Each row comes from the steps of one walk. Every step used is in the known rows, and no mark comes twice. Write the walk behind each row, first mark first.
Known rows:
zilaf-pove-lokep-zatuz-zura: [-20 -13   3 -10 -15  -1 -10 -16  -4   3  -4  -7  -6  11  -6  20  -1  13
   6  14  10  -7  -5 -25  24 -14  -7  -2 -12 -18  15  -1  11   1  -8  -6
 -14 -13   2 -16  19 -14 -22 -10   6   9 -15  -8 -10]
lokep-pove-zura: [-11 -11   1   1  -6 -25   5 -27   8 -12   5  -2  -5 -50  -2  22  -1  17
  23 -13 -16 -12   8 -20  -1   1  -5  26   1  13  25 -28   2  -6  40  -3
 -19   7  -6   2   4  -8   1  17 -21 -18  -6 -10  12]
tibu-ketu: [-26   7 -19 -10   7 -12 -11  14  12   3  17 -33   3 -20  12 -20  -8  -3
   6  28   3  -3  21  17  15 -18  -7  -2 -28   5   8  17 -11   7  -2   8
   1  -6   0  10 -26 -13  13   1  -5  10  14  -9  16]
noda-zatuz-lokep-pove: [ -9   9 -26 -20  -3  25 -10  -4  -6  21  -1 -12   8   0  14 -11   7  -7
  -9  27 -19   2  -4 -33 -14  -3   4  -3 -13  -8  -1 -19  15  15  -3 -22
  -2  11  26   7 -18  -4   9   8  15  10   0  16 -19]
zilaf-ketu: [ -8  -8   4  -8  18 -21 -20  23   4   6   9 -23  -8 -30  22 -35  -9 -23
   4  17  12  16   0  16  12 -16  -8  13 -36  12  12  19  -3  -2 -13  11
 -14 -20 -21   2 -27 -13  15 -19  12  17   6  -1   2]
zura-zatuz: [ 22   1  19  15   8 -13  13  19  14 -10  13   1  10   3   6 -28  -2  -7
 -11  -9  12   3  -9  18  13   2  12   5  17  10   0   4 -29  -5 -10  15
   5  20   3   2   5  16  -4  -4  26 -11   2 -13 -10]
lokep-zatuz-zura: [-23  10   3 -14 -26  10   4  -3   3  -3  -3  -9  17   6  -4  15 -13  20
  11  17  18   1   4   4  22 -23 -10 -21  -7 -13   7  -7   0   8   2  14
  -4  -1  -1 -14  12   2  -4 -22   1   3 -20  -8 -24]
ketu-zilaf: [ 21  46 -12   4  26 -31  26  13 -12 -15   7  -7  24  -1   7  10   6 -11
   1 -11   0  -2   5  10  15  -7  -4   2  -8   8  -4  -4 -24   4  10  20
   3  17 -25 -16   2  10   0   3 -20 -29 -33  -5   2]
noda-zura-pove-lokep-zatuz: [ -5 -21  -1   5  -1 -12 -16  -7  -1  -2  20  -3  -9  -6 -23   5  -4  14
  -3  12 -13 -13  -7 -27  10  -4  -1  16  -3  -7  27   3   0 -13  -6   2
  -7   1  16   3  22  10  -9  26   5  11   5   6   1]
zatuz-lokep-pove: [-24  14 -19 -27  10  11 -17  -4 -10  13  -7 -31  11 -21  17  -6   9   0
   5  21 -12   6   2 -28 -12  -1  -3  -8 -12  -8   4 -19  10  15  22 -30
  -9   9  12   2 -26 -19   7  17   9   5 -13   6 -23]
zilaf-ketu-tibu: [ 14  -6  -7  -7  36 -23 -17  15  -2  -1  -2   2  17 -11  13 -15  -3  -9
  -7  14   3  14   7  26  22 -19   9  35 -29   4  18  30  -9 -42  -5  24
 -15   2 -31 -26  -6  -3  22  -5   2  -3 -10  11  -5]
lokep-zatuz-noda-zura: [-14   6  -4   4 -30  41  11   4  -2  -1  -3  12   1  20 -12  22  -2   8
   8   6  -4   3   8   9 -13   3  -6 -17   3 -10  -4 -10  21  -3   0  24
   5   0   4  -1  21   0   7 -17 -15  12   2  13   4]
vapata-pobo: [ -3  35 -12 -13   9  13  16  22 -40 -25  24 -15  11 -11  37 -15  -1 -20
  10  -2  13 -28   7  11  29  -7  15  23   6  29   0  -6 -45   8  27   6
  -1 -17  -7  20 -15   5  21  -2 -13   2  -2 -19  -7]
noda-zura: [-18   7 -17   8 -18   3  -4  26  17   2   8 -10  13 -20   6  16 -19  -1
  17  -2  -7 -14   4   1  -4   8   0 -11  -4   3 -16 -16  10   3   8  20
  16   4  -7  18  10   6  13  -7 -21  -6 -14 -13  16]
tibu-ketu-mefol: [  4  30 -24  23  13 -12 -16  22  -2 -20  23 -26  20  -1  19 -11 -17   1
  -5   0 -11  -2  32  32  24 -10   2  15 -30  17   4  42 -27  -1   8   1
   5  -9  -7   6   5   6  17  -2   0  -3  10  -1  31]
pobo-vapata-ketu: [-10  18  14 -13  18  -5   5  11   1   3  26 -16  12 -26  10 -39 -20   4
  26   0  22 -13   1  26 -12 -17  -3   6 -23 -12   0   2  -5  -7   4  -8
 -38 -34 -13  37 -49 -14  49  -3 -16  12  25   6  -6]
lokep-zatuz: [ -3   8   2  -6   1  -2   9  12  -6  -8  30 -10  14   1  -3 -18  -8   7
   4  27   5   1   4   8  19 -24   1  16 -15  13  27  -2 -18 -14   2  25
 -10  10  16  -7   8   5   4   2  13  10   2   4 -31]
zura-noda-zatuz-lokep-pove: [  2   7 -16 -11   0  31  -6 -12  -7  17 -10   4   1  13   5 -14  13  -8
 -16  20 -20   7  -6 -33 -22  -2   2 -11   2  -4  -3  -8  15  12  -9 -23
   0  15  24   2 -11  -1  10  12  18  10   7  25 -19]
vapata-ketu: [ -7  18   1 -19   7  -5  -2  16  -2  -1  22 -23  10 -27   9 -34 -17   7
  18   4   4  -3  24  30   0 -26  -2   9 -17   1   6   3 -13   8   2  13
  -9 -27 -13  26 -42  -3  28  -4  -9   1  11   7   8]
noda-zatuz: [ 15   7 -19  10  -7   3  11  32   6   7  26   8   9  15  18 -22  -8 -19
  -9  17   2  -4 -11   3   9  -7  13  13 -10  18 -12  -7  -8   0 -22  20
  16   2  15  14   2  11   6 -22  11   0  12   5  -8]
pove-lokep-zatuz-zura-noda: [  3  -4  14  11  -4  10   5 -10  -2  -8 -16  21  -5  28 -25   9   6  16
  -8   4  16   3  -3  -7   5 -12  -3 -20  14   2   1  19  -2  -4 -13  -6
   3  -8   0 -20  29   2 -14  -6   1   7  -1   7 -16]
zatuz-noda-zura-pove-lokep: [-11 -18  -8  12   6 -19 -23   1   1  -1  -7  -2 -23  -6  -2  22  14   1
   4 -14  -5  -4 -10 -25 -14  27  -4  -4  12 -12 -14  -1  16   1   8 -23
  11 -18  -4  11   9 -17 -17  13  -9   5   4  -1  29]
zura-pove-lokep: [ -3 -16  -6   6  28 -49 -27  10   0  -5  11 -19 -17 -25  11  -3  10  -4
   3  -7   2  -6 -11 -25   5  17   0  13   3   4  -1   3  -9  -1  10 -27
   4 -15  -2  11  -6 -18 -19  21   6   0   1 -10   9]
pove-zura: [ -4 -15   1   9  -1 -36   7   4   8  -9   6  -3   1 -34  -2  18 -10  10
  19 -17   6 -13   5  12  11   6   3  23  -6  23  10 -15  -8 -11  28   7
   1  -5  -9   0   7  -1 -11  -1 -25 -20  -8 -23  12]
zatuz-noda-zura-pove: [-11   7   9   2 -18  -5 -12 -15  12 -12  -6   1 -14 -13   9  21   8  -6
  14 -26 -12  16   3  -3 -24  22 -22 -26  32 -20 -27  -9  20  16  15  11
   7   7 -19  11  -8 -13   4   2  -4   3   0  -5  25]

Which walk is each row?
[ -8   4  14  -1 -24   5  -7 -24   7 -13   2   8 -14  -2  -5  20   6   1
  10 -14 -15  16   3  -6 -18  13 -23 -19  29 -23 -10  -8  17   9   9  19
  -2  12 -10   6   2  -5   5   7   2  11   5   4  15] | lokep-zatuz-noda-zura-pove
[ 18 -25  -5   0  -1  18  -5  -5  -5  23 -18  20 -16  34  -4  -1   6 -20
 -24   0  -6   6 -12  -8  -9  12  10  -1  -1   6 -17  10  18   3 -32 -16
  18   0  15  -5   1   4 -17  -4  13   5   7   2  -1] | zilaf-pove-zura-noda-zatuz-lokep
[ -6   4  -1 -17   7  15  -9 -13  -1  10 -11 -16   7  -8   7 -16   9   2
 -11  11 -13   5  -3 -23 -10   3   3  -9   4 -14   8 -11   2  12   5 -25
  -8  24  18  -1 -17  -1   2  20  25   2  -6   6 -20] | zura-zatuz-lokep-pove
[ 13  -6  13  22 -16   7  10  15  27  -2   6  10  10   2  -7  -6 -15   0
  -8 -16  -2  -9  -8   8   4  11  11  -7  20  -1  -8  -2  -9  -2 -14  24
  14  25   0  10  21  31   4  -2   7 -12  -2 -13  10] | noda-zura-zatuz
[ 17  -9  28  16  -5   7  26  -9   1 -14 -14  27 -14  23  -7   7  17   6
  -2 -26  17  14  -2  29  -7  17   4   1  27   3  -4   1  -5  -8   5   6
   4   0  -5 -14  15  -4 -21 -21   2  -9  13   0   7] | pove-zura-zatuz-noda
[  6 -26   7  -5   4   0  -2   8   5  16 -24  -6   6   7 -13   0  -6   5
 -16  -8  11  -3  -7  18   5  16  16  -6   0  -2  -5   3  -7   0  -6 -17
  19   8  12 -10   0  20 -23   2   9 -13 -11 -18  -5] | pove-zura-zatuz-lokep
[ -9   3  14 -15  -2   1   6 -34  -9   3  -6   4   0  15 -20  19  -5  18
   7   3  11 -18  -8 -21  15 -23 -10  -3 -22 -39  19   7  12  -3 -16 -12
 -41 -24 -14 -11   7  -6   2   0 -15   4 -10   7  -3] | pobo-vapata-ketu-zilaf-pove-lokep-zatuz-zura
[ 17 -17 -12   2  -1  22   1  12  -4  25 -21  18  -3  35 -14  -1  -2  -9
 -24   7   2   1 -10   6  -9   9  14  -9  -3   9 -21   9  10   2 -27 -15
  29  -4  20  -5   5  19 -13  -8   3   1   6   7  -7] | pove-zura-noda-zatuz-lokep
[ 29 -10   7  -6  12  20  12 -25 -11  24 -20  31 -10  38 -20  -2   2 -16
 -22 -12  -6  -6 -15  -2 -17   3   7  -1 -11 -18 -13  17  20  -2 -40 -20
 -10 -11  -2   0 -11  14   8   5  -8   3  13  17   9] | pobo-vapata-ketu-zilaf-pove-zura-noda-zatuz-lokep
[ -3  17   8  -5  -2  25  19   3 -21 -10   7   8  -4  32   2  -6  17   3
   3  18  14  21   7  22  -5  -8  -7  -2   0   1   8   1  -2  -7   5  14
  -6  -7  10 -17   6 -20  -6 -20   8  17  13  18 -24] | lokep-zatuz-noda
[-18  13 -11   7 -23  27   6  16   5   0  -9   5   0   9   6  26   2  -2
  15  -7   0   4   7  12 -21  16  -5 -24   6  -7 -25 -13  24   6  10  15
  16  -7  -8   7   9 -12   7 -23 -22   3  -3   2  16] | zatuz-noda-zura
[ 30  -9  -7   1   6  13   8 -12 -11  18 -24  27 -10  42 -14  12  10 -21
 -31 -10 -13   3 -10  -9  -6   8   8  -2  -2  -1 -15  11  14   4 -34 -10
  16   8   4 -18   8  13 -18   1   3  -9  -6   7   7] | ketu-zilaf-pove-zura-noda-zatuz-lokep
[ 33   5  -3  25  -2  12  18  18   5   0  14  35  -2  33   3 -24   2 -21
 -20   6   0   5 -11   3  -4  -6  11   5  14  26 -18  10  -7  -5 -32  17
  19   7  12   7  13  14   6 -14  14   3  23  16  -7] | zura-noda-zatuz
[ -2 -11  -5  -5  -6  25 -10  22  10  24 -22 -10  13  17  -9  -2 -12  -1
 -18   2   2  -3  -9  10  -3  19  13 -27   1 -15 -20   2   5   8 -20 -10
  28  13  15   1   1  24  -9  -2  11  -4 -14 -11  -5] | noda-zura-zatuz-lokep
[ -1  -3   9   0   9   7   1 -11 -23  -9   3   9 -20  29  -7   1  27   6
  -3  10   7  17  -2  -2  -5   3  -7   3   6  -7  12   8   2  -8   3  -8
  -8 -16  11 -13   8 -25 -19   0  11  21  19  19 -10] | zura-pove-lokep-zatuz-noda
[ 18 -11  20  24   6 -20  15  -8   7 -17  -7  26 -12  -8 -16   9   3   4
   3 -25   7   2   4  13  -6   3   2   8  22  31  -1   7  -9 -14  13   5
   7   0 -13  -7  17   3  -7   5 -16 -13   6  -7   8] | pove-zura-noda
[ 17 -22  26  16  -5 -18  16 -27  19 -14   4  16  -5 -20 -13  -1  -1  16
  -2 -25  -9 -10  -4  -8   4   5   8  22  25   5  23 -11 -16 -11  11   5
 -15  26   2  -2  15  20  -7  18   7 -22   4 -10   7] | lokep-pove-zura-zatuz
[  8 -13  12   8   5   0   3 -28   0  -6 -23  20 -14 -11 -19  13  12  10
  -1 -16 -10   4   6 -13 -19   6  -1  -1  20  14   5   0   7  -4  18 -20
  -3   6  -1 -10   8  -2  -4  21 -11  -6   2   4   1] | zatuz-lokep-pove-zura-noda
[-18 -17  -8 -13  -3  -9  -6 -24  -1   4 -14 -12  -2 -37  -7  24   0  17
  13  -5 -13 -11   6 -20  -8   7  -2  11  -8   1  17 -23  11   1  33 -22
  -9   3   4  -2  -5  -6  -8  19 -19 -14 -13  -8   4] | zatuz-lokep-pove-zura
[-18  11  13 -11 -16 -33 -18 -19  17 -13  -8 -16  -2 -26  19  17   0   2
  18 -17   9  15   0  -8   3   6 -23 -30  27 -22 -23 -10   4  27  18   0
   1   5 -26   3 -17 -13  -4  -4   7  -5 -21 -22   3] | zatuz-zura-pove
